Known rows, with every step that occurs:
vobiv/sagi/legi/madim/vumi: [ 0.38 -1.41  0.71 -1.54  1.31 -0.22 -1.07 -0.10  0.87 -0.27 -1.35 -0.71
 -1.03  0.48  2.46 -0.84  0.20  3.50]
dusiba/vobiv: [-0.31  1.35 -0.91 -2.11  0.88  0.13  0.83 -0.78 -0.40  1.54  2.20  1.34
  0.75 -0.42  2.05 -1.95 -0.81 -0.54]
madim/vumi/sagi: [-1.12 -6.08 -2.80 -2.65  3.14 -1.40  1.14 -1.02 -1.12  0.55  0.89  2.83
 -2.36  0.26 -0.65 -0.77  0.21  0.83]
dusiba/vobiv/sagi/vumi: [ 2.12  1.43 -0.25 -2.27  1.74  1.63 -1.51 -0.51  0.59  3.09 -0.05 -3.49
  1.19 -0.22  4.66  0.27 -0.02  0.63]
dusiba/vobiv/sagi/legi/madim: [ 0.31  2.36  1.70 -2.57 -0.33 -1.25  0.05  0.02  1.67  0.65  0.44 -0.70
  0.25 -0.03  3.86 -1.88 -0.06  2.27]
madim/vumi/sagi/legi: [-1.59 -7.34 -2.73 -1.36  2.33 -2.74  0.48  0.68  1.01 -0.58  2.89  2.35
 -3.19  0.16 -0.24  0.64  1.40  2.05]
dusiba/legi/madim: [ 1.22  4.83  1.90 -1.84  0.23 -1.73  0.47  1.16 -0.61 -0.49  1.54  1.86
 -0.03 -0.98 -1.85 -1.02  1.07  0.33]
sagi/legi/madim/vumi/gipov: [-3.52  0.54  1.67  1.47 -0.22 -4.23  0.27  0.25 -0.26 -2.24  1.12 -1.41
 -0.38  0.41 -1.77 -2.06  0.44  0.41]
sagi/vumi/madim: [-0.07  0.23 -1.04  3.82  1.53  0.12 -2.87  1.80  0.20  1.41  3.50 -4.12
  1.03 -0.11 -2.88  3.64 -0.29 -3.92]
sagi/legi/madim: [-0.06  0.67  2.03  0.57 -2.89 -2.86  0.24  1.87  1.44 -2.01  3.74  0.00
 -0.06  0.00 -2.29  1.22  1.34  1.55]
vumi/gipov: [-3.38  1.98  0.86  2.71  1.04  1.29  0.33 -0.61 -2.10 -0.35 -1.65  0.44
  1.05 -0.14 -1.28 -4.90  1.32 -3.48]
legi/sagi: [ 1.96 -1.90 -0.13 -1.41 -1.68  1.23  1.02 -0.70  0.40 -1.22  1.70  3.10
 -0.04 -0.70  1.21  0.79 -1.09  0.52]
dusiba/vobiv/sagi: [ 0.60  1.20 -0.50 -3.09  2.47  2.54 -0.12 -1.50 -0.18  2.65 -1.73  0.82
  0.56 -0.25  5.30 -3.50 -0.68  0.46]
madim/vumi/gipov: [-4.00 -0.80 -1.29  1.15  3.70  0.32 -0.02 -1.94 -2.72  0.11 -2.22  0.17
 -0.15  0.26  0.17 -4.90 -0.39 -1.93]
gipov/legi/sagi: [ 3.63 -1.48 -2.36  0.45 -3.80  3.71  1.15 -0.51  1.19 -0.43 -0.96  4.74
  0.26  0.02  0.54  4.93 -3.04  0.47]
gipov/legi/madim: [ 2.36  2.57 -0.22  0.86 -4.73  1.25  1.26  0.09 -0.26 -0.04 -1.12  2.37
  1.10  0.83 -3.47  4.02 -2.39 -0.13]
gipov/vumi: [-0.21 -1.07 -1.30  0.52  0.94  6.12  0.46  0.43 -0.26  0.44 -2.38  0.67
 -0.26 -0.32  0.81 -1.87  1.64  0.95]
legi/madim/vumi/gipov: [-3.34  2.20  1.65  0.14  0.71 -3.02  1.14 -2.04 -3.04 -1.06 -1.89 -0.93
  0.57  0.63 -2.56 -3.88 -1.09 -1.33]
madim/vumi: [-0.69 -3.16 -2.69 -1.29  3.39  1.07 -0.19 -1.42 -1.67  0.73  0.33  1.37
 -0.81  0.16  0.99 -1.16 -1.06  0.68]
vobiv/sagi: [ 1.37 -0.71 -0.33 -1.24  2.53  4.68 -1.08 -0.66 -0.59  1.61 -3.15  1.20
  0.16 -0.06  3.17 -2.57  0.81  0.62]

Rows:
[ 5.05 -1.13 -2.08  1.21 -4.85  2.89 -0.23  0.49  1.94  0.04  0.83  0.49
  0.84 -0.01 -0.19  8.53 -2.53  0.52] | gipov/legi/sagi/vumi
[-0.43 -2.71  1.57 -0.88 -2.81 -5.09  1.78  2.19  1.73 -1.97  4.06  1.81
 -1.80  0.11 -4.18  1.68  2.77  1.37] | vumi/sagi/legi/madim
[-1.52  4.70  1.32  3.57 -3.49  0.47  1.44 -0.68 -1.58 -0.82 -3.80  0.98
  1.76  0.80 -3.95 -0.82 -1.32 -3.10] | vumi/gipov/legi/madim
[-0.64 -2.58  0.22 -3.20 -0.08 -4.65  2.14 -1.08 -1.44 -0.57  0.99  1.45
 -1.49  0.64 -3.43 -0.06 -0.52  1.15] | legi/madim/vumi/sagi
[-3.21  2.25  1.48 -1.26  2.31 -2.61  0.02 -1.50  0.18  0.41 -2.31 -2.06
  0.00  0.35  4.33 -5.09 -0.81  1.10] | dusiba/vobiv/sagi/legi/madim/vumi/gipov
[ 3.13 -0.50 -0.08 -0.27  1.43  3.71 -2.63  0.42  0.23  2.15 -1.44 -3.47
  0.78 -0.12  2.29  1.47  1.58  0.79] | vobiv/sagi/vumi
[-0.71 -5.24 -0.68 -0.20 -0.39 -2.17  0.81  2.44  2.12 -1.11  3.92  2.96
 -2.28 -0.28 -1.74  1.30  3.38  0.90] | vumi/sagi/legi
[-2.63 -0.59 -2.94  2.61  2.01  2.36  0.14 -1.86 -1.97  0.56 -4.13  1.55
  0.10  0.78  0.07 -1.51 -2.29 -1.92] | madim/vumi/gipov/legi
[ 0.61  0.47  1.56  1.70 -2.20 -0.41 -0.34 -0.13  0.08 -1.31  1.00 -2.71
  1.22 -0.66 -0.21  1.63  0.29 -1.80] | legi/sagi/vumi/gipov
[ 1.26  3.07  1.22  0.49  0.44 -0.71 -0.88  1.27  0.65 -1.00  1.17 -1.01
  0.27 -1.70  0.87  0.66  1.51 -1.22] | dusiba/legi/sagi/vumi/gipov
[-0.36  0.33  0.17 -3.32  1.77 -1.88 -0.09 -1.03  1.09  0.97 -0.24 -0.91
 -0.50  0.26  4.76 -2.10 -1.31  3.13] | dusiba/vobiv/sagi/legi/madim/vumi
[ 1.72 -1.15 -0.55  1.96 -0.74 -0.33 -1.65  0.85  1.37 -0.33  3.63 -2.27
  0.65 -0.61 -1.01  4.77 -1.90 -2.56] | legi/sagi/vumi/madim
[-1.09  2.01  1.17  3.46 -0.09  0.08 -1.45  0.72 -1.18  0.32  0.51 -4.68
  1.70 -0.22 -2.07  0.15  2.18 -3.17] | sagi/vumi/gipov
[ 1.70  4.13  1.78  2.58 -2.01  2.23 -1.42 -0.14 -0.51  1.07 -5.56 -4.17
  2.07  0.82 -0.70  1.70 -0.03 -1.22] | vobiv/sagi/vumi/gipov/legi/madim
[-2.31  4.74  1.28 -1.01  2.81 -2.94  0.47 -0.47 -2.18 -0.79 -1.30  0.47
 -0.35 -0.53 -1.29 -4.42  0.21 -0.65] | dusiba/legi/madim/vumi/gipov
[-0.88 -3.02  0.81 -0.33 -2.15 -0.18  2.06  2.25  2.00 -1.74  0.53  0.78
 -2.14  0.02 -2.34  0.33  3.47  2.70] | gipov/vumi/sagi/legi/madim
[ 1.17  0.46  2.15 -0.60 -0.79  0.36 -0.83  0.95  1.50 -0.55 -0.83 -0.50
 -0.25  0.15  1.48 -0.77  1.45  2.53] | vobiv/sagi/legi/madim
[ 3.32 -0.73 -2.76  3.58 -3.13  2.32 -1.28  0.94  2.03  0.35  1.01  0.02
  0.90  0.09 -1.31  8.33 -3.86 -2.32] | gipov/legi/sagi/vumi/madim
